Each row was made from one small tree. The marks that hang from a mark follow it in brackets, in alphabetical order. Every link used is in the known rows. Write each row's tree.
In the rows, 128 means zero.
Known rows
L{V Z{H}}: [136 125 158 203  92  96 137 160 121 126  86 158 130  97 121 101 120 127
 167 117 111 144 132  76 139 128 115 146 142 130 147 150 132  88 210 186
 107 162 167 128 136 152 163 137 134 168 150  96  86 129 106 131 125 140
 123 104 117 130  96 153 128 146 131  80 173 115 120 178 137 124  72 148
 139 119 182 168  53 140 104 116 164]
U{H Z{L{G}}}: [126 139 137 192  81 110 149 130 161 129 127 160 121  93 165  92 149 111
 147 144 123 146 114 103 143 123 146 162 135 111 143 170 125  46 139 150
 166 118 150 160 124 143 183 119 147 147 128  71 131 125  86 147 124 170
 198  29 115 102 129 177 151 185  85 123 156 171 136 176 122 136  70 117
 129 134 168 193  96 146  74 143 212]
Z{S}: [146 126 144 165  99  64 150 136 147 130 104 177 143 113 156 126 121 117
 173 115 118 157 129  92 126 132 110 161 152 119 144  93 153 115 147 158
 138 154 141 135 138 117 146 134 125 111 145  81  88 116 129 149  95 112
 166 111 122 125 143 178 116 172 114 113 165 158 145 173 133 116  76 132
 132 165 170 145 128 148  81 109 159]
H{U Z{L{G{V}}}}: [119 151 160 150  69 115 145 143 152 161 130 117 127 156 117 112 133  88
 164 117 118 158 127  89 158 159 165 175 134  87 135 132 123 121  90 137
 146 178 154 122 116 136 185 149 129 152 140  54 125 142 122 151 126 151
 188  41 124  84 130 155 145 141 133 141 176 111 150 174 135 137  93  98
 100 145 147 159  65 139  71  97 179]
U{Z{S}}: [147 118 142 160 109  71 163 134 131 126 119 172 138  90 156  85 120 108
 174 118 109 143 124 107 138 137 116 169 139 115 142 131 159 118 179 153
 131 138 151 136 156 106 174 119 129 125 144  75  90 121 109 150  90 130
 143 100  94 124 154 190 109 158 100 107 156 179 134 177 125 113  71 124
 143 144 172 151 123 140  58 127 161]
G{L{Z{H}} V}: [132 127 160 157  89  89 166 161  90 135 105 148 176 132 120 113 137  97
 142 102 132  92 114  61 130  99 143 115 114 132 149 101 101  90 129 179
 104 179 173 136 129 133 194 195 119 166 165 102 109 137 102 143 124 128
 124 113 126 133 111 142 136 169 122 122 172 118 129 219  99 119  94 139
  99 122 169 172  42 146  87 119 178]
G{V Z}: [154 101 148 173  80  94 153 126 124 117 122 128 158 111 160  79 144  85
 193 129 145 125 100  98 135 127 116 141 142 116 143 145 136 150 103 169
 132 186 133  93 123 137 192 139 103 139 143  60 106 123 128 149 116 159
 156 106 109 118 117 172 145 193 129 133 171 155 121 212 135 110  79 109
 105 122 165 128 106 181  91  80 200]
G{V{L{Z}}}: [113 106 171 139  72  95 147 136 111 135 134 174 147  84 147 102 156  96
 168 156 142 136 101  82 157 132 117 142 142 115 139 130 127  91 133 191
 111 142 163 131  92 160 200 138  83 176 143  74 106 129 117 172 152 148
 130 108  94 123  83 171 130 177 153 105 161 159  97 178 100 109  87 120
 121 123 144 169  73 134 112 112 177]
V{L{Z{H{U}}}}: [110 136 163 114  86  86 133 156 135 177 112 182 137  91 112 124 116 101
 114 127 131 124 140 105 144 109 123 163 137 128 117 147 134  89 155 174
 125 161 165 164  63 134 199 150 118 190 142  84 102 157 124 149 146 106
 118 129 110 114 111 150 116 106 145 113 178 144 124 168 154 143  77 130
 140 136 136 186  32 144  96  82 150]
L{G V{Z{H S}}}: [137 164 129 221 109  67 133 157 193 113 117 152 129 139 126  81 152 120
 162 102  74 180 142  71 133 165 101 148 136 156 129 151 136 123 198 182
 153 150 178 105 202 141 139 109 117 149  85  91 118 118  80 151  89 113
 155  39 155 115 154 173 108 178 131  92 143 120 127 161 143 134  85 142
 134 143 199 170  89 124  67 113 147]
U{H{Z}}: [133 153 149 192 100 121 147 143 129 136  98 156 152 121 144  80 153 109
 191 107 127 123 113  98 140 103 117 141 156 126 131 112 134  96 144 155
 162 140 140 156  75 172 180 108 123 134 169  57  92 112 117 111 104 142
 158  86 111 105 110 180 145 169 101 119 175 153 139 193 114 145  97 119
 121 147 160 142 102 161  91 108 209]
H{U Z{L S}}: [135 153 149 102  90  89 138 126 137 164  93 136 123 155 115 111 100  99
 131 106 118 153 155 122 159 151 148 203 140 106 121 101 142 124 125 128
 131 154 130 132 120 102 163 133 134 124 152  70 100 152 147 136 101 115
 149 125  83  97 160 150 126 118 120 115 171 122 174 159 131 147  82 120
 129 193 146 137  99 157  75 106 156]
Z{L S}: [136 130 149 120  80  73 140 106 140 126  93 152 126 127 163 131 124 107
 135 134 122 175 143 115 145 143 126 185 149 109 145 109 137 108 119 150
 130 133 122 134 159 102 148 132 121 108 149  81 104 121 139 151  91 118
 174 120 114 109 155 170 126 169 114 105 162 156 157 158 117 126  59 141
 139 185 165 163 124 149  84 119 145]
V{L Z{S}}: [125 132 137 131  99  72 137 128 157 143 129 189 131 109 157  85 159 103
 141 148 127 178 131 124 161 146  93 177 168 130 114 138 153 134 129 182
 144 116 138 126 131 136 157  92  68 138  98  54 111 141 123 167 106  99
 132  99 117 120 147 188  96 180 142 102 125 173 121 148 135 128  75 133
 143 153 156 185 129 130  69  99 145]
Z{H{U} S}: [146 165 135 143 101  61 141 164 161 156  89 160 136 127 121 133 104 105
 143  83  95 131 158  89 128 106 107 175 129 140 133  97 143 127 151 158
 125 177 162 128 116 101 167 158 142 129 167  75 100 139 120 131  83  76
 153 119 124 105 149 154 105 116 120 125 186 139 148 172 163 139  79 136
 124 177 156 146  81 170  64  84 145]
H{U Z{S}}: [142 159 148 148 103  81 153 150 147 166  95 163 140 144 111  96 103 106
 162  95 110 143 134 105 146 141 118 181 139 113 133  94 158 139 148 149
 135 174 143 131  96 114 172 129 127 126 151  66  87 141 144 135  90 100
 139 114 108 101 151 163 105 117 128 131 183 132 162 168 149 139  98 123
 136 177 151 115  98 159  69  82 154]
H{U{Z{L S}}}: [137 133 149 106  76  78 150 121 151 166  99 155 111 109 134 107 100 102
 118 129 112 164 145 123 154 137 139 209 136 100 137 150 146 108 152 131
 128 139 142 125 128  76 177 144 155 130 146  74 112 160 121 159  86 126
 148 117  80 102 172 159 111 119  99 116 160 167 164 158 147 124  64 114
 142 171 152 167 122 150  56  99 151]
L{V}: [155 101 159 213  84 101 134 137 140 134 109 158 117 103 139 102 125 130
 174 122 113 161 122  96 140 143 112 158 162 114 151 157 163 101 166 162
 138 150 155 108 141 131 160 120 134 136 158  63  88 121 109 141  89 143
 168  88 114 119 107 184 123 165 124 106 163 152 129 179 141 107  68 154
 141 112 165 172 115 159  99 117 181]
H{U{Z{L{G}}}}: [120 128 147 157  74  99 146 138 164 166 133 155 103 107 124 108 107 113
 121 135 123 166 126 115 151 137 160 189 131  84 137 183 141  78 124 131
 158 149 154 140 113 107 185 140 164 159 106  66 127 166 104 161 120 145
 182  42 104  98 157 172 128 124 108 142 166 153 140 167 157 127  70 105
 128 136 149 209  82 144  58 103 175]
L{G{V}}: [132 121 157 220  77  93 163 151 157 121 141 148 141 120 147 124 155 101
 205 124 129 154 106  68 129 139 130 135 132 109 159 132 129 114 107 167
 146 166 162 121 130 150 172 150 120 143 133  55 116 108  91 154 126 144
 193  29 163 104 118 181 139 186 132 141 175 153 131 197 124 107  81 113
 105 130 167 175  97 146  74 121 174]
Z{H{U} L{V} S}: [157 154 157 127  78  81 128 136 150 158  84 129 108 142 118 141  94 111
 105 112  90 156 177 105 147 150 123 195 135 137 134 124 145 113 174 147
 109 158 161 103 166  88 141 150 152 135 176  84 103 155 119 133  84 112
 153 114 118 105 154 141 115 114 123  96 172 115 146 148 154 143  59 160
 135 180 172 172  85 156  74  97 149]
X{Z{H{U} L{G}}}: [124 173 155 134  80  95 147 151 156 154 105 137 120 128 141 145 104 118
 132 107 104 154 156 105 145 118 133 193 139 117 131 146 107  71 106 166
 166 156 165 148 136 132 150 165 138 133 117  78 119 148 115 160 104 126
 165  61 139  83 146 120 116 108 110 129 189 127 138 137 158 133  86 120
 125 161 154 187  76 139  74 117 160]
G{L{V} Z{H{U}}}: [155 112 152 156  93  93 134 164 141 162 103 141 147 131 108 103 105 118
  79 105 125 124 132 116 123 121 122 147 150 132 120 159 132 112 152 162
 147 198 156  83 119 104 169 158 165 151 169  66 115 160 133 133  86 127
 137 137 115 128 151 139 124 122 120 148 165 100 122 202 173 144  80 145
 111 109 156 135  65 199  69  61 196]
V{L Z}: [119 110 151 142  90  91 134 129 154 148 130 180 131 109 148  94 159 116
 143 142 140 175 119 135 154 139  98 158 175 115 109 169 154 104 121 183
 158 117 136 139 102 149 173  83  79 151 115  34 110 133 124 172 117 112
 143  98 122 132 118 184 120 176 150 114 133 185 123 153 142 117  72 123
 146 127 137 205 119 137  96  84 161]

Which tree is each row?
[138 134 160 142  65 108 115 138 151 151  82 129 100 144 126 128  91 124
 104 121 103 153 161 122 143 135 136 195 148 119 133 163 141  90 154 152
 121 156 160 114 120 101 161 152 145 141 182  68 110 163 126 132 100 124
 159 102 115  98 131 143 125 110 126 105 174 122 147 164 174 137  63 150
 139 141 154 201  69 166  90  91 157]  Z{H{U} L{V}}
[130 149 150 113  93  84 146 114 110 126 102 132 132 158 138 104 114 109
 146 122 124 153 138 106 159 155 139 184 147 104 140  88 133 118 120 138
 139 146 128 138 166 116 148 115 118 124 157  78  91 119 147 138 102 127
 153 126 100 114 155 168 134 162 108 107 165 127 166 148 101 141  74 134
 128 191 170 143 102 137  81 121 164]  H{Z{L S}}
[151 154 178 133  79 106 137 136 136 150  78 121  99 133 121 106  95 124
 133 127  94 158 166 116 163 134 111 211 155 120 136 171 133  76 159 167
 130 136 168 116 160 119 149 148 132 128 154  61 102 154 126 150  73 134
 132 105 101  98 135 138 105  96 109 109 175 132 120 142 168 123  69 136
 141 145 159 187  89 168  87  99 169]  X{Z{H{U} L{V}}}
[130 144 144 137  88  79 156 142 181 168 125 164 108 112 127 111  97 105
 116 127 101 168 140 110 149 153 153 193 117  97 135 152 145 102 140 135
 150 149 146 134 148  80 164 148 161 141 103  78 127 153 111 164 108 128
 174  68 107  98 174 168 114 128 110 128 160 139 149 152 137 135  70 107
 137 173 166 169  97 131  53 123 161]  H{U{Z{L{G} S}}}
[136 187 138 129  92  71 159 138 144 108 118 134 135 139 158 130 114 117
 149 110  99 156 145  78 140 136 121 185 130 137 136 115 102  81 132 174
 156 153 166 148 233 121 116 144 116 110 108 109 112 101 109 168  90 109
 165  72 144  90 161 150 109 155  96 118 173 124 130 125 112 127  76 134
 131 183 194 171  77 122  75 152 159]  X{Z{H L{G} S}}
[154 157 160 134  88  84 144 127 114 111  82 121 119 140 145  99 104 130
 144 125  90 164 164  89 151 147  96 178 148 147 141 126 128  91 176 177
 129 132 166 111 238 115 113 127 115 116 147 101  90 115 115 160  78 131
 138 110 106 103 147 148 104 139 111  88 157 121 112 135 129 121  69 152
 154 177 184 152  99 136  86 142 164]  X{Z{H L{V} S}}
[129 167 131 112  95  69 121 115 152 114  79 138 132 162 159 111 141 101
 122 123 110 163 158 113 142 127 112 174 140 138 115 116 125 117 140 160
 131 137 128 134 165 101 152 128  95 121 124  92 118 133 131 144  91 105
 140 117 127 118 164 152 125 169 120  90 148 148 148 153 138 138  67 145
 146 181 186 201 105 131  85 108 138]  V{Z{H L S}}
[140 154 156 110  91  74 167 105 119 118  94 147 129 121 167 114 117 113
 167 131 110 170 139 113 160 145 104 202 157 119 138  97 122  84 118 166
 141 128 137 137 189 114 127 137 107  89 125  89  91 112 131 168  72 139
 147 127  94 106 158 160  99 156 102 102 167 150 136 139 112 106  79 128
 142 182 165 154 130 140  93 129 155]  X{Z{L S}}
[136 127 143 150  80 111 146 105 134 133  92 160 125  88 171  75 141 111
 150 143 130 130 122 127 152 104 125 177 145 111 138 173 132  59 148 145
 145 110 137 156 103 142 182 119 139 136 155  62 114 130 109 147 110 167
 167  70  78 108 124 167 146 172  82 107 156 192 131 187 124 131  68 121
 141 134 168 197 111 155  80 129 209]  U{H Z{L}}
[117 149 153 166  66 117 140 132 132 115 143 113 128 159 134  99 149 102
 173 123 138 151 115  74 151 157 164 160 128  97 148 127 116 117  83 157
 142 174 162 128 152 161 177 133 121 147 142  70 114 115 117 151 141 167
 193  34 135  86 135 163 161 185 121 131 173 121 148 178  99 131  95 114
  96 149 170 171  59 122  87 134 187]  H{Z{L{G{V}}}}
[133 154 145 146 114  63 143 155 145 171  81 169 150 101 111 130 102  98
 139  89  97 131 148  84 140 109 121 163 125 143 128 112 127 109 187 164
 118 181 165 140 107 103 177 173 135 163 140 110  97 148 117 136 111  94
 111 138 123 122 140 144 104 114 123  98 180 114 141 168 143 139  91 130
 133 173 164 135  69 151  87  84 137]  L{Z{H{U} S}}
[143 152 161 185  84 133 124 123 125 133  83 138 114 136 134  77 139 125
 165 135 122 150 138  98 164 141 135 169 169 112 127 136 126  81 160 149
 153 131 136 127 130 158 150  98 135 132 182  65 100 122 114 123 102 170
 174  86  96 104 105 169 148 174  99  95 154 129 133 172 119 139  78 135
 133 157 167 160  88 153 102 130 203]  U{H{Z{L{V}}}}
[101 156 136 148  94  59 145 159 155 131 143 194 142  89 123 128 136 109
 119 111 117 134 132  56 130 133 129 139 129 148 132 127 114  89 173 190
 146 163 180 153 161 148 151 144 102 172  97 118 110 116  85 175 154 100
 140  85 133 113 128 168 111 158 142 114 163 117 121 152  98 149  87 140
 125 162 179 160  31 100  93 133 154]  V{L{G Z{H S}}}
[121 130 164 221  83  94 159 155 151 127 129 162 151  99 136 123 147  99
 206 122 125 141  90  57 128 135 141 128 136 111 159 132 116 101 143 183
 132 175 167 132 120 164 196 166 116 169 110  86 108 125  86 160 144 168
 161  43 135 118  97 171 137 182 137 117 176 129 125 199 109 112 108 107
 107 122 170 160  64 132  91 124 170]  L{G{V} Z}
[131 143 152 173  64  99 125 161 181 150 101 136  96 136 111 143 110 125
 112 121  98 165 160  94 139 137 145 188 137 113 136 179 128  85 151 158
 136 176 175 112 151 119 155 150 163 154 154  67 128 150 106 146 114 128
 184  58 149  96 136 143 134 112 131 120 171 108 138 162 159 143  68 143
 124 144 155 194  60 148  78 105 164]  Z{H{U} L{G V}}
[150 176 134 177 116  97 153 142 129 134  94 166 156 119 146  71 148  96
 195  96 110 118 124  89 146 117 112 150 140 135 129  92 141 115 164 157
 159 140 142 148 123 155 153 118 118 120 162  80  93  99 117 116  97 133
 158  99 106 106 128 180 122 171  94 118 169 155 146 187 111 150 102 120
 126 172 173 114 110 155  87 112 189]  U{H{Z{S}}}
[142 162 141  99  76  71 136 126 147 159  69 144 124 150 139 153 105 101
 109 106 100 143 172 114 141 119 130 201 131 135 129 110 130 117 135 147
 119 163 150 141 134  81 152 166 150 127 176  87 115 152 132 132  88  90
 158 135 121  99 164 135 117 117 108 112 180 133 163 158 149 149  69 143
 128 198 162 182  85 152  74  90 143]  Z{H{U} L S}
[153 117 148 146  85  92 157 147 104 129 117 130 186 149 142  98 144  94
 146  99 142  88 113  92 116 103 137 127 119 132 133 127 103 122  89 173
 136 194 153 101 153 123 185 174 121 139 173  83 122 130 125 136 101 147
 154 123 115 128 131 140 152 183 112 161 171 136 121 225 121 124  84 146
  83 113 172 140  54 179  73  99 209]  G{L V Z{H}}
[123 152 134 110  99  69 133 135 153 125 115 173 138 125 141  92 158  95
 132 133 119 148 146 107 149 130  92 170 150 150  99 135 140 124 152 185
 142 128 157 132 152 131 162 103  69 142 117  74 113 135 121 159 112  78
 130 107 131 118 150 172 101 170 138  99 136 166 109 152 137 139  74 149
 140 166 169 185  91 124  74 100 140]  V{L Z{H S}}
[143 148 142 142  90  88 151 108 134 137  94 158 133  91 170  75 140  99
 148 133 112 136 128 106 144 115 119 170 139 123 138 139 135  76 160 148
 131 107 138 141 148 115 163 118 133 126 150  91 118 123  99 145  84 152
 160 106  75 115 144 169 135 179  79 104 152 182 136 177 118 132  69 123
 138 176 188 163 120 151  71 137 188]  U{H Z{L S}}
[157 135 133 112 109  57 160 157 141 170  94 158 174 140 125 117 107  95
  86  90 120 105 142 106 123 108 125 150 127 141 113 123 124 130 123 157
 145 203 144 114 128  83 163 175 153 135 151  95 122 157 135 126  85  87
 134 153 118 119 177 131 111 137 102 162 169 115 141 205 150 157  80 131
 104 160 159 116  71 181  54  66 175]  G{L Z{H{U} S}}
[123 143 153 118  76 110 137 118 131 168  94 140 117 164 116 116 107 102
 124 118 134 148 141 133 168 132 152 201 154  84 127 126 140  98 105 133
 134 159 125 143  72 115 180 129 140 128 172  57 106 159 162 126 111 126
 155 114  94  94 143 149 140 118 122 122 179 123 180 160 147 143  82 120
 131 163 135 178  84 161  80  87 166]  H{U Z{L}}
[133 142 139 239 107  72 133 156 192 129 119 167 123 136 136  87 142 122
 180 126  84 200 121  82 133 180 108 140 160 133 132 154 143 129 192 174
 159 138 156 104 198 145 132 103 115 141  71  69 113 122  85 167  98 131
 171  35 135 117 146 183 101 189 133  99 131 134 121 160 131 117  85 129
 135 141 184 150 129 135  66 103 153]  L{G V{Z{S}}}
[124 162 129 189 109  61 151 158 160 123 125 167 158 107 121 122 120 111
 156  87 100 131 131  50 110 125 133 137 118 147 145 116 104 100 185 182
 134 188 181 157 152 134 155 162 130 167 106 121 105 110  87 145 132 109
 142  77 151 119 138 162 113 172 125 104 180 110 128 168 106 149  95 132
 122 165 198 139  48 124  85 128 150]  L{G Z{H S}}
[145 133 135 182  87  85 149 169 177 148 128 121 153 124 126 105 134  84
 160  89 128 121 128  82 113 114 134 135 118 132 123 151 114 147 108 168
 145 215 160 101 117 129 199 169 135 169 125  66 136 145 108 140 130 130
 169  63 144  97 139 138 149 146 131 161 191 122 121 204 162 141  92 105
  90 121 166 132  48 175  65  71 189]  L{G{V Z{H{U}}}}
[133 123 148 249  99  89 130 162 181 137 138 167 111 125 125  89 149 130
 182 133  97 198 113  99 139 163 116 140 161 113 136 175 147 106 169 180
 169 143 164 113 161 154 155  95 119 145  77  53 118 132  93 155 101 147
 168  24 145 126 130 191 124 178 132 110 137 132 117 166 143 112  85 121
 141 107 165 192 116 132  80 111 174]  L{G V{Z}}
[156 141 171 147  83  84 144 119 122 121  87 145 105 121 156  91 109 129
 167 140  98 194 148 102 168 172 101 193 166 110 149 135 136  99 167 173
 135 112 146 100 230 105 112 123 119 105 131  88  92 120 122 177  70 161
 145 110  91 114 143 154 102 161 103  85 152 137 132 144 121 105  72 135
 152 174 181 155 138 148  90 133 167]  X{Z{L{V} S}}
[137 143 151 123  96  65 156 171 130 176  81 173 164 130  95 142 101 105
  96  87 107 109 130  98 127 100 139 147 120 132 123 100 114  95 167 164
 131 185 165 147 107  84 170 195 151 157 144 128 105 155 121 131  90  97
  97 156 115 141 152 133 100 116 112 123 175 110 140 195 125 143 104 137
 123 166 163 141  48 155  69  88 154]  G{L{Z{H{U} S}}}
[148 127 145 152 104  72 167 149 151 162 105 162 132  89 125  88  96 105
 157 110  95 149 136 114 144 130 124 179 136 109 142 126 167 122 176 155
 132 142 154 118 120  83 191 143 152 143 140  69  97 154 114 149  82 118
 143 108  75 117 165 175  95 119 110 129 165 173 145 175 160 123  74 116
 141 144 150 140 124 166  47  92 156]  H{U{Z{S}}}
[153 136 150 135  81  82 136 121 123 103 104 132 102 124 131  86 112 119
 112 119  96 152 159  87 145 160 128 201 122 139 149 145 151 101 198 145
 103 136 172 107 224  95 148 123 138 150 159 100 102 130 105 157  84 130
 151  96  94 111 154 162 110 143  97  91 151 139 119 161 131 126  50 172
 149 155 199 177  83 133  65 146 166]  U{Z{H L{V} S}}
